Known rows, with every way that one mark hangs from another
{nive {revi {dobor mopuz} {tidon duzek}}}: [0.37, 3.64, 0.54, -2.85, 1.00, 1.06, -2.90, -1.03, -1.41, 0.69, -1.03, -1.02, 1.38, -1.35, 0.85, -1.52, -1.26, -0.10]
{revi nive}: [1.14, 1.59, 0.78, -0.20, -1.37, 0.51, 3.15, 0.12, -0.02, 1.18, 1.24, 2.22, 0.16, 2.93, -2.94, -1.01, -1.33, 1.05]
{nive {revi dobor}}: [-0.22, 4.57, -1.12, -5.37, 0.74, 1.97, 0.10, -0.19, -0.15, 0.88, 0.49, 0.09, 3.38, -0.73, 1.19, -1.84, -2.38, 0.37]
{revi {dobor mopuz} neda nive}: [-0.38, -3.13, 2.89, 5.81, 1.00, -1.49, 4.13, -0.47, 0.64, 3.70, 3.31, 3.85, -1.01, -0.26, -1.54, -3.08, -2.13, 1.08]
{mopuz dobor nive}: [0.58, 0.95, -3.11, 1.12, -1.48, -0.67, -0.32, 0.73, 1.08, -1.45, -1.36, -0.23, -1.65, 3.68, -1.99, 3.10, 0.38, 0.26]
{revi tidon}: [0.52, 3.02, 0.95, -0.98, 0.89, 1.62, 0.07, 1.62, -0.39, -0.53, -0.75, 0.15, -1.64, 0.23, 2.08, -1.66, 3.40, 0.95]
{nive {revi dobor {neda rukapiz}}}: [-1.03, -0.15, -0.46, -1.73, 1.73, 2.31, 2.26, 0.62, -0.60, 1.26, 0.62, 1.19, 1.41, -2.31, 1.81, -1.97, -1.31, 1.07]
{revi neda}: [-1.29, -1.83, 1.03, 2.59, 0.16, 1.35, 0.97, 0.66, 1.79, -1.83, 1.13, 2.91, -0.79, -1.39, 1.46, 0.98, -0.14, -0.82]
{dobor {mopuz nive}}: [0.44, 0.27, 0.68, 0.59, -2.17, -0.17, 0.74, -1.01, 0.58, -0.97, -1.09, 0.28, 1.39, -0.28, -1.79, 7.31, -1.14, -1.52]
{neda rukapiz}: [-0.42, -2.96, -1.64, -2.45, -0.62, 1.06, 6.01, 2.85, -1.12, 0.61, -0.41, 0.36, 1.70, -0.22, -1.09, 2.43, 1.83, 1.43]
{revi nive tidon}: [1.94, 2.86, 2.31, 1.45, 0.51, 1.19, 1.97, 0.84, -1.34, 1.77, 0.07, 1.46, -3.44, 2.74, -0.79, -4.21, 2.25, 2.49]
{mopuz {nive revi} tidon}: [1.07, 1.91, -1.90, -4.72, -1.47, 0.34, -2.30, -0.75, -0.02, -2.35, -1.45, -3.27, 1.24, 1.44, 0.53, 2.29, 0.63, -1.09]
{mopuz dobor}: [-0.75, 0.49, -3.06, -1.57, -0.48, -1.05, 0.38, 1.59, 0.97, -0.57, -0.47, 0.97, 0.11, 3.86, -3.17, 0.73, -0.92, -0.41]
{mopuz dobor {nive revi} {tidon duzek}}: [0.61, -0.72, -4.38, -2.55, -2.16, -2.67, -6.24, -1.18, -0.14, -3.19, -2.75, -4.15, -0.41, 4.66, -3.40, 2.30, -0.80, -2.08]
{mopuz {tidon duzek}}: [-0.54, -2.16, -1.78, -4.60, -2.16, -2.56, -3.22, -0.02, 0.47, -2.79, -0.13, -2.73, 2.59, 1.76, -1.79, 1.17, 0.26, -2.69]
{mopuz dobor {nive revi} tidon}: [0.53, 0.81, -4.33, -3.63, -0.93, -1.65, -3.18, -0.01, 0.05, -1.84, -2.38, -3.30, -0.52, 4.93, -2.49, 1.35, -0.09, -1.04]
{revi dobor}: [-0.68, 1.61, -1.07, -2.78, 0.59, -0.53, 2.42, 1.47, 0.99, 1.76, 2.37, 0.31, 2.89, -0.58, 1.41, -2.65, 0.23, 0.98]
{revi {dobor mopuz} neda {tidon duzek}}: [-0.98, -3.30, 3.05, 5.97, 2.15, -1.43, -2.03, -0.06, 0.10, 0.71, 0.88, 0.77, -2.62, -3.20, 2.59, -2.75, 1.83, -0.06]
{mopuz nive}: [1.07, 2.14, -0.66, 0.00, -1.98, 1.30, 0.44, -0.01, 0.99, -1.91, -0.41, -0.31, 0.09, 0.18, 1.04, 4.10, 1.12, 0.25]
{tidon duzek}: [-0.17, -0.57, -0.65, -1.22, -2.79, -0.52, -3.18, -0.75, 0.68, -3.05, -0.17, -0.40, 2.13, 0.05, -1.43, 2.97, -1.15, -1.92]
{latig duzek}: [-2.56, -0.13, -2.24, -5.08, -1.36, -0.16, 5.09, 1.05, 1.67, -1.65, 0.71, -3.28, 2.57, -3.06, 0.05, 0.56, 2.37, -1.14]
{dobor {mopuz nive {tidon duzek}}}: [0.32, -2.34, -0.14, -0.72, -2.94, -2.64, -2.46, -1.61, 0.32, -2.13, -1.51, -2.32, 1.87, 0.64, -2.99, 6.88, -0.82, -3.06]
{nive revi}: [0.10, 4.62, -0.81, -5.29, -0.39, 2.98, -0.74, -0.58, -0.22, -1.01, -0.90, 0.40, 2.67, -0.07, 0.10, 1.05, -2.63, -0.69]

Rows
[0.97, -5.38, 3.22, 7.84, 0.61, 0.72, 1.94, 0.82, -2.00, 0.81, -0.19, 2.21, -6.16, 0.21, -0.69, -3.42, 3.06, 2.45] => {revi {neda rukapiz} nive {tidon duzek}}
[-1.05, 0.53, 0.30, -2.11, 1.32, 0.74, -0.50, -0.89, 0.15, 0.63, 0.52, 0.61, 2.08, -1.75, 0.79, -0.92, -2.77, -1.05] => {nive {revi {dobor {mopuz tidon}} neda}}
[1.74, 4.89, -0.03, -0.99, -0.60, 3.08, -1.49, -0.63, -0.45, -1.67, -1.93, -1.02, -0.99, -0.23, 2.26, 2.16, 1.19, 0.82] => {mopuz {nive {revi tidon}}}
[0.40, 4.39, -0.04, -3.61, 1.23, 1.74, -2.77, -0.43, -1.22, 0.35, -0.58, -1.15, 1.05, -1.05, 2.12, -3.43, -0.29, 0.64] => {nive {revi dobor {tidon duzek}}}
[-0.33, 2.01, 1.09, 0.10, 2.02, 2.05, -3.01, -0.61, -0.61, -0.15, -0.11, 0.29, -0.88, -2.35, 3.19, -3.92, -0.24, 0.41] => {nive {revi dobor neda {tidon duzek}}}
[0.98, 1.46, 1.05, 0.41, -1.80, 0.55, -2.19, -2.01, -0.52, -1.44, -2.35, -0.68, 0.63, -0.70, -1.39, 6.43, -1.51, -1.64] => {dobor {mopuz {nive {revi {tidon duzek}}}}}
[-0.11, -0.18, 0.86, 0.35, 1.10, 3.15, -1.55, -0.06, -1.69, -1.25, -1.87, 0.40, -1.69, -1.99, 1.65, -0.53, 0.45, 0.32] => {nive {revi {neda rukapiz} {tidon duzek}}}
[0.56, -0.60, 3.56, 6.45, 3.23, 0.23, 2.91, 1.18, -0.35, 3.76, 2.84, 2.98, -5.11, -0.05, 2.39, -9.03, 2.72, 3.54] => {revi dobor neda nive tidon}
[-0.31, -0.44, -0.69, -2.03, -0.17, -2.53, 1.39, 0.30, 0.63, 1.66, 1.31, -1.36, 2.87, -0.22, -0.11, 0.63, 0.13, -0.36] => {revi {dobor {mopuz nive tidon}}}
[0.29, 1.33, -2.42, 1.88, -0.42, 0.96, -1.85, -0.43, 0.72, -1.75, -1.94, 0.45, -2.44, 2.42, -1.01, 2.42, -1.31, 0.02] => {mopuz dobor {nive {revi neda}}}
[0.40, 0.15, -1.28, -2.21, -0.12, -0.21, -1.82, -0.63, 0.37, -1.22, -0.14, -2.60, 0.41, 0.16, 2.05, -0.08, 0.88, -0.53] => {mopuz {nive {revi dobor neda}} tidon}
[-0.89, 2.13, 0.02, -1.73, 1.52, 2.27, -0.06, -0.33, 0.40, 0.31, 1.02, 1.51, 1.50, -2.07, 2.31, -2.29, -2.26, 0.15] => {nive {revi dobor neda}}
[0.44, 0.19, -0.24, -2.70, -1.79, -0.92, -1.26, -1.55, -0.13, -1.25, -1.86, -1.82, 2.14, 0.58, -2.18, 6.01, -1.54, -2.47] => {dobor {mopuz {nive revi} tidon}}
[0.63, -2.18, 3.56, 7.58, 2.08, -0.85, -0.18, 0.07, -0.55, 2.42, 2.38, 2.01, -4.94, -0.36, 1.49, -8.10, 2.06, 2.57] => {revi dobor neda nive {tidon duzek}}
[0.61, 1.79, 0.56, -0.73, -1.88, 0.79, -0.29, -1.73, -0.03, -0.98, -1.76, -0.01, 1.81, -0.51, -1.67, 7.02, -2.31, -1.61] => {dobor {mopuz {nive revi}}}
[-1.06, -0.99, 0.10, -0.98, 1.51, 1.66, 2.22, 0.00, -0.76, 1.54, 0.15, 1.31, 1.75, -2.56, 0.66, 0.00, -2.22, 0.29] => {nive {revi {dobor mopuz} {neda rukapiz}}}
[0.29, -1.24, -4.23, -1.75, -1.38, -3.10, -1.80, 1.00, 0.85, -1.77, -1.52, -2.93, -1.06, 5.30, -2.63, 1.72, 1.61, -0.94] => {mopuz dobor nive tidon}
[-1.18, -2.89, 1.47, 4.71, 1.00, -0.86, 1.82, -0.11, 1.61, 1.10, 2.05, 1.96, -0.11, -2.87, 1.79, 0.77, -0.39, -0.15] => {revi {dobor {mopuz nive}} neda}
[0.67, 0.36, 1.29, 0.61, -0.15, -1.95, 4.37, -0.20, -0.27, 4.43, 2.65, 1.82, 1.67, 1.54, -3.10, -2.43, -2.23, 1.44] => {revi {dobor mopuz} nive}
[-0.94, -3.31, -4.23, -3.45, -1.66, -4.49, -4.04, 0.77, 0.58, -2.32, -1.10, -2.64, 0.82, 5.16, -4.81, 0.17, -0.47, -2.61] => {mopuz dobor {tidon duzek}}
[-0.38, 2.99, -0.89, -5.73, 0.56, 0.41, -0.38, -0.67, -0.52, 1.10, 0.02, -0.74, 3.95, -0.48, -0.28, -0.43, -2.87, -0.80] => {nive {revi {dobor {mopuz tidon}}}}
[1.63, 1.35, 1.92, 2.34, 0.90, -1.25, 0.08, 0.27, -1.42, 3.22, 1.69, -0.05, -2.19, 1.53, -0.11, -7.54, 1.96, 2.93] => {revi dobor nive {tidon duzek}}
[-1.24, -6.11, 0.84, 4.74, 1.30, -0.75, 5.18, 1.26, 0.23, 2.27, 1.50, 1.59, -0.25, -3.27, 1.20, 1.18, 1.03, 1.23] => {revi {dobor {mopuz nive}} {neda rukapiz}}
[0.89, 2.15, 1.10, -0.19, -1.12, 1.05, -0.72, -1.44, -0.48, -0.77, -2.08, -0.24, 0.58, -0.61, -0.92, 5.93, -1.12, -1.14] => {dobor {mopuz {nive {revi tidon}}}}
[-0.97, -5.35, 1.46, 5.27, 2.68, -0.30, 1.33, 2.22, -1.09, 1.41, 0.98, 0.27, -3.40, -3.24, 3.70, -4.98, 4.62, 2.38] => {revi dobor {neda rukapiz} {tidon duzek}}
[0.97, -0.56, 3.95, 6.73, 1.58, 1.59, 1.67, 0.56, -0.46, 0.97, 0.78, 3.57, -6.17, 0.91, 0.92, -4.87, 2.35, 2.15] => {revi neda nive tidon}
[0.75, 0.93, -0.34, 0.83, -0.90, 2.99, 0.58, -0.48, -0.09, -1.70, -1.27, 0.20, -0.69, -1.25, 1.68, 3.67, 0.16, 0.61] => {mopuz {nive {revi {neda rukapiz}}}}
[-1.94, -4.94, 0.98, 2.37, 0.90, -2.77, 0.03, -0.11, 1.39, 0.63, 2.29, 0.70, 1.05, -2.10, 0.47, -0.74, -0.75, -1.52] => {revi {dobor {mopuz {tidon duzek}}} neda}
[0.68, 0.44, 1.36, 2.11, 0.54, -1.63, -2.11, -0.26, -0.72, 1.02, -0.17, -1.81, -0.84, -1.54, 1.54, -0.92, 2.48, 0.64] => {revi {dobor {mopuz nive}} {tidon duzek}}
[-1.99, -4.14, 0.95, 1.89, 1.44, -2.28, 1.48, 0.39, 1.43, 1.35, 2.41, 1.23, 0.95, -1.94, 0.94, -1.21, -0.44, -1.03] => {revi {dobor {mopuz tidon}} neda}
